Known rows, with every way that one mark hangs from another:
G(Q(X)): [ -6 -16 -25   1   8 -16 -26 -13 -20 -10  -3  26  -5  -8  49  14  27 -20
  -1 -10  -7   1 -14 -19 -13  26 -28   2  -1  -6  11   3 -15  27   8  -1]
G(Q): [  1 -14 -25   3   2 -20 -15 -16 -23  -5   1  15  -1 -15  35  22  20 -16
  -8   5   5  10  -4 -10  -9  18 -17   9  -2  -1   9  -5   0  18  11  -5]
Z(H(F(A(V(C)))) Q): [ 35  -1  -8  42   1 -42  -1 -21 -26   4  16  34  15  32  48   2  32   5
 -13  15   4  17   3   2 -20  -3 -33  31  -4  12  14 -27  10  -3 -18  15]
V(A(F(H(Z(Q)))) C): [ 51  -1 -22   8  -2 -37 -18  10 -25  15  13  22   7  12  61   6  -7   2
   4  29 -12  14  31   8 -27  18 -37  17   4   9 -10 -15 -17  -3 -21 -20]
A(F): [ 10  -7 -27   1   8 -22  -3   4  -7   3   9  23   3   9  31  26   0 -13
 -13  21   0   6  11  -7  -1  17 -27   8  -6   3   4   2 -11   2  -3  14]
Q(G X Z(H)): [-24   6 -36   1  23 -19   5 -15 -31  10  13  47  -6  13  71 -14  13  -8
  -6 -16 -14   6  11  -4 -36  14 -24 -10  15  -7   1   6 -13  31  19   6]
C(M(F(A))): [  6  -5 -27  20   7 -22   8 -15 -23 -10  -8  20  12   6  26  33   7  -7
  -7  16   8 -10  11   7 -19  28  -4  11  -4  11  -6  -1   8   9  -1   7]
X(Q): [ -9   1 -25   2  -6 -12 -14  -6 -14   6   9   6  -4   4  29  26   8 -19
 -20  11 -14   1   1  -6  -4  29 -17  -4 -13   1   7   3   0  16   4 -12]
C(M): [ -5 -15 -30   4   8 -27  -9 -24 -26  -1   1   9  -2   6  22  19  17  -4
 -16   1   0   1   0  -7 -17  39  -6   6  -3   7  -7   4   3  14  -7   5]
Z(Q): [ 11  -8 -29   6   5 -36 -10 -13 -26  19   9  17   1   8  28  14  12 -11
  -6   5  -5  17   6   4 -11  11 -23  14  -7   0   4 -10   4  16  -8  -3]
E(M(C F)): [  6 -15 -17  -7   9 -21  -1   2 -10   6 -16  19   7  -6  25  21   9  -5
   2  23  -4 -13  21 -15 -20  32 -18  15  -3   7  -6  -5 -12  25   4 -24]
Q(Z): [ -4   2 -35  -2  10 -23   9  -7 -30   2  18  25  -3  12  42   9  14  -3
  -8  15  -1  15  23  -2 -16  12   2  12   4   8   2   1   0  11  18 -19]
C(M(E F(A))): [ 19  -4 -31  22   1 -22   9 -16  -8  -5   2  16  14   2  25  44   1 -11
   3  18   6 -16   7   9 -21  25 -20   7   1   3 -15  -5   1   7  -6   4]
Z(H(F(A)) Q(G X)): [  9   7 -13  34   7 -24   1 -16 -31  17   1  65  13  14  60   1  18  -6
  -3 -13 -11  12  -5   7 -24  10 -43  -1 -11  -7  17 -10   3  23  -4  35]
E(M(C F(A(V) H))): [ 13 -16 -11  10  12 -23   9   4 -38 -13 -17  19  17   2  39  13   1  -4
   1  29  -1 -28   5  -2 -22  25 -14  17   7   2  -8 -18 -30  10  21 -11]
F(H(Z(Q(G X)))): [  2   0 -30   1  14 -33  -9  -6 -41  21   1  35  -3   2  70  -6   7  -3
   8  -5 -30  -2  -3   3 -30  26 -39  -9   8 -13  -2  -2 -19  30  21  -9]
E(M(F)): [  4 -13  -9  -9  14 -19   3   2 -20   0 -10  17  12  -4  33  25  -1  -8
  -9  20  -4 -22  11   2  -9  28 -25  11  -3   5  -2  -8  -6  26   8 -16]
F(A(V(C(M)))): [  4 -20 -25  27   3 -26 -10 -23 -27 -14   4   1   6  28  37   7  26   4
  -8   7   2   3 -11 -10 -23  32  -7  13  -2  17  -5   2  -2  -6  -4   6]
H(F Z(Q(G X))): [  8  12 -21  17   3 -26  -6 -12 -28  12  -7  44  10  15  70   9  22   8
   3   2 -30   9  -3  -4 -16  25 -51   5 -14  -3   9  -2   5  36  15   2]
A(F(H(Z)) V(C(M))): [ 23 -12 -30   7  15 -36 -16 -15 -32 -23  15  11   2  25  49   6  13   7
 -16  29 -12 -10  -3 -15 -23  32 -20  16  13  16 -18  -5 -21 -10  -6   1]
H(F Z(Q(X))): [ 26  11 -22  18   5 -32 -13  -4 -29  -2  -2  40  14  19  52  21  30   6
  -4  15 -19  11   1  -6 -12  16 -46  17 -15   4   9  -8   6  26   3  -8]
V(A(F)): [ 16  -8 -21   5  -4 -15  -7   7 -18   6   0  11   9   7  44  28 -12 -12
  -8  23   2   9  23   2  -6  19 -25  10  -6   2   0  -3 -12   1 -17   7]
X(Q(Z(H(F)))): [  7  27 -21  14   6 -13   3 -14 -26  -9  27  50   4  17  41  16  23  -6
 -33  14  -8  13  18  -1 -15  13 -14  12  -4  11   8 -10  15  18   2  -4]
G(Q(X Z(H))): [ -4  -2 -30   4  25 -26 -16 -17 -37 -19  18  51  -4   1  59  -1  34 -14
 -13 -13  -2  13   7 -11 -32   4 -20   8  12  -2   6  -3 -11  26  10   2]
X(Q(G Z(H(F(A))))): [ -3  29 -16  28   3  -2  16 -10 -33   1  19  60  10  12  58  10  14  -5
 -22   8 -13  21  10   8 -23  16 -15  -2  -9   2  11  -4  16  12  22   9]
F(A H(Z)): [ 26   5 -27  17   5 -25  15   6 -45  -5   0  23  11  -2  39  12   7   3
   1  29   1   4   6  12 -22  19  -9   2   8  -3   2  -7 -10  -3  31 -16]
H(F(A(V(C))) Z): [ 32   0 -14  39 -11 -25   9  -4 -26 -21   2  13  15  32  58  17  31  23
  -1  38  -3  11   2  -9 -11  21 -25  24  -7  19   8 -11  11  -8  24 -10]
Z(H Q): [ 15  -4 -28  10  13 -45  -4 -20 -29  21  12  27   0   7  29   7  11 -12
 -15   0   5  21   8   7 -23   0 -32  12   2  -4   4 -21   2  17 -20  12]
Q(G X Z): [-27  -1 -35  -2  16 -13   2 -10 -29   7  10  39  -9  12  68  -5  14  -5
   5  -9 -22   3   8  -9 -22  24 -14  -6   3  -2   3  16 -15  28  29  -6]
H(Z(Q(G))): [  3   2 -33   9   6 -33   2 -11 -33  24   1  15   3  10  53  10   6   3
   3   9 -16  25   3   3 -20  21 -40   6  -4  -7  -2  -4   8  25  21  -7]
V(A(F) C): [ 26 -15 -18   5 -10 -15 -16   9  -1  13   7   8   3  12  52  13  -3 -10
   2  21  -3  11  31  -6 -12  24 -22  12  -4  13   0   1 -11  -5 -30  -9]

Rows:
[ 23  -4 -33  20  -9 -18  14  -2   7   6  -5  18  11   1  25  38   4 -15
  24  34   6  -3  20  -5 -20  12 -18  12   0  -4  -8  -9  -9   5   9 -17]  M(C E F(A))
[ 18   4 -14  42   9 -36  -5 -19 -40 -10   2  44  23  33  52  12  29  -1
 -13  -4  -1   6 -11   1 -16  -6 -45  18  -7   2  14 -22  -5  12  -9  38]  Z(H(F(A(V))) Q(X))
[  8   6 -30   0  16 -31 -11   5 -33  15   4  45   6   7  71   0  -2  -6
   0   6 -33   1  -1   1 -19  25 -49  -5   7 -10  -2   1 -31  22  13   9]  A(F(H(Z(Q(G X)))))
[ 13  -8 -25  15  10 -24   7 -13 -32  -7  -2  27   8  -7  28  20   2  -9
  -7  17   6 -28  10  15 -23  27   5   2   6   8  -7  -5  -3   6   5  -1]  C(M(F(A H)))
[  7  10 -19  13  18 -19  -9 -20 -32 -24  16  67   3   0  60   6  40  -5
 -17  -8  -3   9   8 -12 -24   8 -20  15   3   4  13 -10   2  29   8   6]  G(Q(X Z(H(F))))
[ 16  14 -19  30  16 -18  -2 -11 -38 -33  10  74  14   1  60   7  42  -5
 -12  -2   4  19   5  -4 -28  -1 -18  14   0   5  14  -7   2  17  14  13]  G(Q(X Z(H(F(A)))))
[ 26 -11 -18  39 -13 -26  -2 -27 -16 -20   9  14  16  25  37  25  30   9
  -5  19  -5 -10 -10 -12 -17  27 -22  19  -5  21  -6  -9   6  -7 -12   7]  H(F(A(V(C(M(E))))))
[ -9  -4 -30  -1  16 -16 -18 -13 -28 -19  13  41  -4   0  54   9  34 -15
  -2  -5  -7   9   4 -16 -20  17 -14   7   3   1   6   9 -12  26  24 -12]  G(Q(X Z))
[ 13   4 -29  18  12 -29   0   1 -48  15  -6  43   9   6  66  -4   6  -1
  12   2 -22   6  -9  12 -30  22 -38  -8   5 -14   1   1 -20  17  31   0]  F(A H(Z(Q(G X))))
[  2 -14 -14  15   8 -18   6   4 -25 -17 -24  10  20  12  30  25  10   0
   3  29   2 -11   5 -11 -16  25 -22  19  -5   6  -4 -11 -17  12  17  -6]  E(M(C F(A(V))))
[-10  16 -23  10  17 -13  10 -18 -29   7  15  65  -2  11  73  -4  21   2
  -8 -10 -16   5  12  -7 -27  14 -24  -1   3   1   9   1   1  33  16   9]  Q(G X Z(H(F)))
[ 16 -12 -13  37  -7 -22  -4 -27 -23 -22   2  16  12  28  38  12  34  13
 -10  16   1  -1  -8 -11 -16  33  -6  23 -10  27   3  -5  13  -5  -5  12]  H(F(A(V(C(M)))))
[ 26   0 -17  41  -7 -28   3 -20 -33 -30  -2  12  17  34  49  17  37  26
  -6  29  -5   9  -4 -13 -23  30 -16  25  -7  26  -3  -5  16  -6  10   0]  H(F(A(V(C(M)))) Z)
[ 25   4 -30   0  17 -40 -19   9 -32   0  10  40   9  13  55  13   4  -7
  -7  16 -23   2   0  -2 -16  16 -46   8   5  -3  -2  -6 -32  12   3   4]  A(F(H(Z(Q(X)))))
[ 35   5 -29  22  11 -37   5  -9 -42  -4  -4  29  19   4  34  23   5   3
  -2  26   2  -7  12  22 -32  23 -17  15   6   8 -16 -14   5   9   7  -5]  C(M(F(A H(Z(Q)))))
[ 19   7 -18  18  14 -35 -11 -20 -23   9   8  53   6  14  45  10  26  -8
 -16  -7  -8   5   1  -2 -20   7 -43  13 -10   2  13 -14   3  29 -25  15]  Z(H(F) Q(X))
[  1   1 -31   5  24 -26  -3 -21 -38 -12  21  38  -2  -3  47   5  26 -11
 -18  -2  10  23  12  -3 -29   0 -12  16  13  -1   4 -11   2  17  11   2]  G(Q(Z(H)))
[ -4  15 -23  12  11 -18  20 -22 -32   9  17  57   0   6  60  -2  16   3
 -15   9  -4  13  22   2 -23   8 -14   8   3   6   7 -10  14  22  14   7]  Q(G Z(H(F)))
[ 21  18 -20  30  11 -22  22  -7 -38 -15  17  59  13  15  44  10  24   5
 -16  20  13  23  26   9 -20  -5  -5  18   0  11  11 -13  15   2  11   9]  Q(Z(H(F(A))))
[ 10   2 -11  41   6 -28   8 -28 -42  12   4  36  16  22  56   5  14   0
 -13   3  -1  17  -7   8 -16   1 -39  17  -5  -3  10 -26  10  12   1  39]  Z(H(F(A(V))) Q(G))
[ 14 -14 -15 -10  15 -21   1   3 -20   6 -12  29   1 -17  25  10   0  -9
   3  25  -8 -28  18  -6 -24  33 -10  10   9   4 -10 -12 -22  23   6 -30]  E(M(C F(H)))
[ 30 -13 -17  19  -5 -25   9 -10 -10  -1  14   5   8  11  54  17   3  -9
  12  33  -2 -39  10   3 -16  14 -22  13  21   7  -4 -20 -22  -5   6 -19]  M(E F(A(V(C)) H))
[ 36   1 -24   3   1 -21   1  13 -33  -4  -1  15  10   1  56  21 -15  -1
  -6  37  -5  -1  24   8 -18  19 -29   4  10   2  -9 -10 -21   0   1  -8]  V(A(F(H(Z))))
[ 36   7 -31  18   3 -30  16  -8 -26 -14   0  18  15  -4  36  39  -1   1
   4  33   0 -26   9  15 -31  29 -19   5  17   1 -21 -11  -7   6  13 -13]  C(M(E F(A H(Z))))
[ 15 -22 -23  12  -9 -23 -18 -18 -20   9  -3   0  -2   9  42   4  13  -1
  -2   2  -2  -1  19  -5 -34  43  -7   8  -2  16 -12   4   3   7 -30 -15]  V(A C(M))
[-16 -11 -31   3   9 -28 -15 -15 -23  26  -1  30  -4   9  58  -2  10 -13
   4 -17 -25   5  -7  -3 -16  23 -39  -7  -8  -9   7   5 -13  34   4   8]  Z(Q(G X))
[ 33   6 -30   2  14 -43  -5   6 -33   6  13  33   9   6  37  18  -3  -5
 -10  31 -10  12  12   8 -12  12 -35  12   6  -1  -6 -15 -16   2   1   0]  A(F(H(Z(Q))))
[ -4   0 -34   6  10 -30  -9 -10 -32  20  -4  27   4  15  65   4  12  -1
   9  -5 -26  16  -6  -4 -24  24 -51  -3  -5 -11   4   6 -10  33  20  -2]  H(Z(Q(G X)))
[ 27  -8 -24  21   0 -32   5   1 -39 -11   6   3   6  19  58   0  19  10
   5  33  -4  -1  -2  -2 -25  20 -13  12  14   8   0 -12 -16 -12  28 -22]  F(A(V(C)) H(Z))
[ 24  -5 -20  -4   0 -19  -5   5 -25   8   3  19   4  -3  47  18 -18 -16
  -9  23  -3  -9  22   8 -10  18 -19   2   5  -1  -5  -8 -26   0 -17   0]  V(A(F(H)))
[ 20   7 -16  37   7 -26  15 -12 -34 -17  25  41  10  34  59  -1  36  13
 -13  21   9  16  15  -5 -25   0  -9  29   7  22  12 -17   8  -9   9   3]  Q(Z(H(F(A(V(C))))))
[ 15 -11 -15  12   5 -17   6  12 -16  -4 -22  28  16   0  25  25   7  -4
   8  27   3  -2  16  -5 -23  27 -13  14  -9   3  -5  -3  -9  15  10 -16]  E(M(C F(A)))
[ 21 -12 -29  25   7 -35  -4 -15 -46 -24   4   5   7  23  49   2  24  15
  -3  20  -5  -4  -8  -4 -36  32  -9  11  17  15 -13  -6 -10 -10  15 -11]  F(A(V(C(M))) H(Z))
[ 27   7 -14  33   2 -21  13 -10 -30  -5   7  44  17   4  37  20  21  -2
 -15  16  14  14   5   8 -16   5 -19  12  -4   3  16 -17  12   2   1  17]  Z(H(F(A)))
[ 10  -3 -29  20  -2 -19   9   0  -4   5 -12  22  10   3  27  24  10  -7
  15  30  11   2  23  -3 -19  16  -6  16  -6   4   0  -6  -2   7  13 -14]  M(C F(A))
[ 14 -13  -8 -12  14 -23   3   4 -34   3  -8  23   5 -20  34  17  -7 -10
  -9  21  -6 -39  13   8 -14  30 -16   4   9   3  -4 -10 -19  24   8 -21]  E(M(F(H)))
[ 38  -8 -23   8   1 -27 -16   0 -27  -5   3  17   3   9  57  10  -2   5
  -4  29 -10  -3  24  -3 -36  42 -15   7   9  18 -19   1 -15  -4 -22 -15]  V(A(F(H(Z))) C(M))
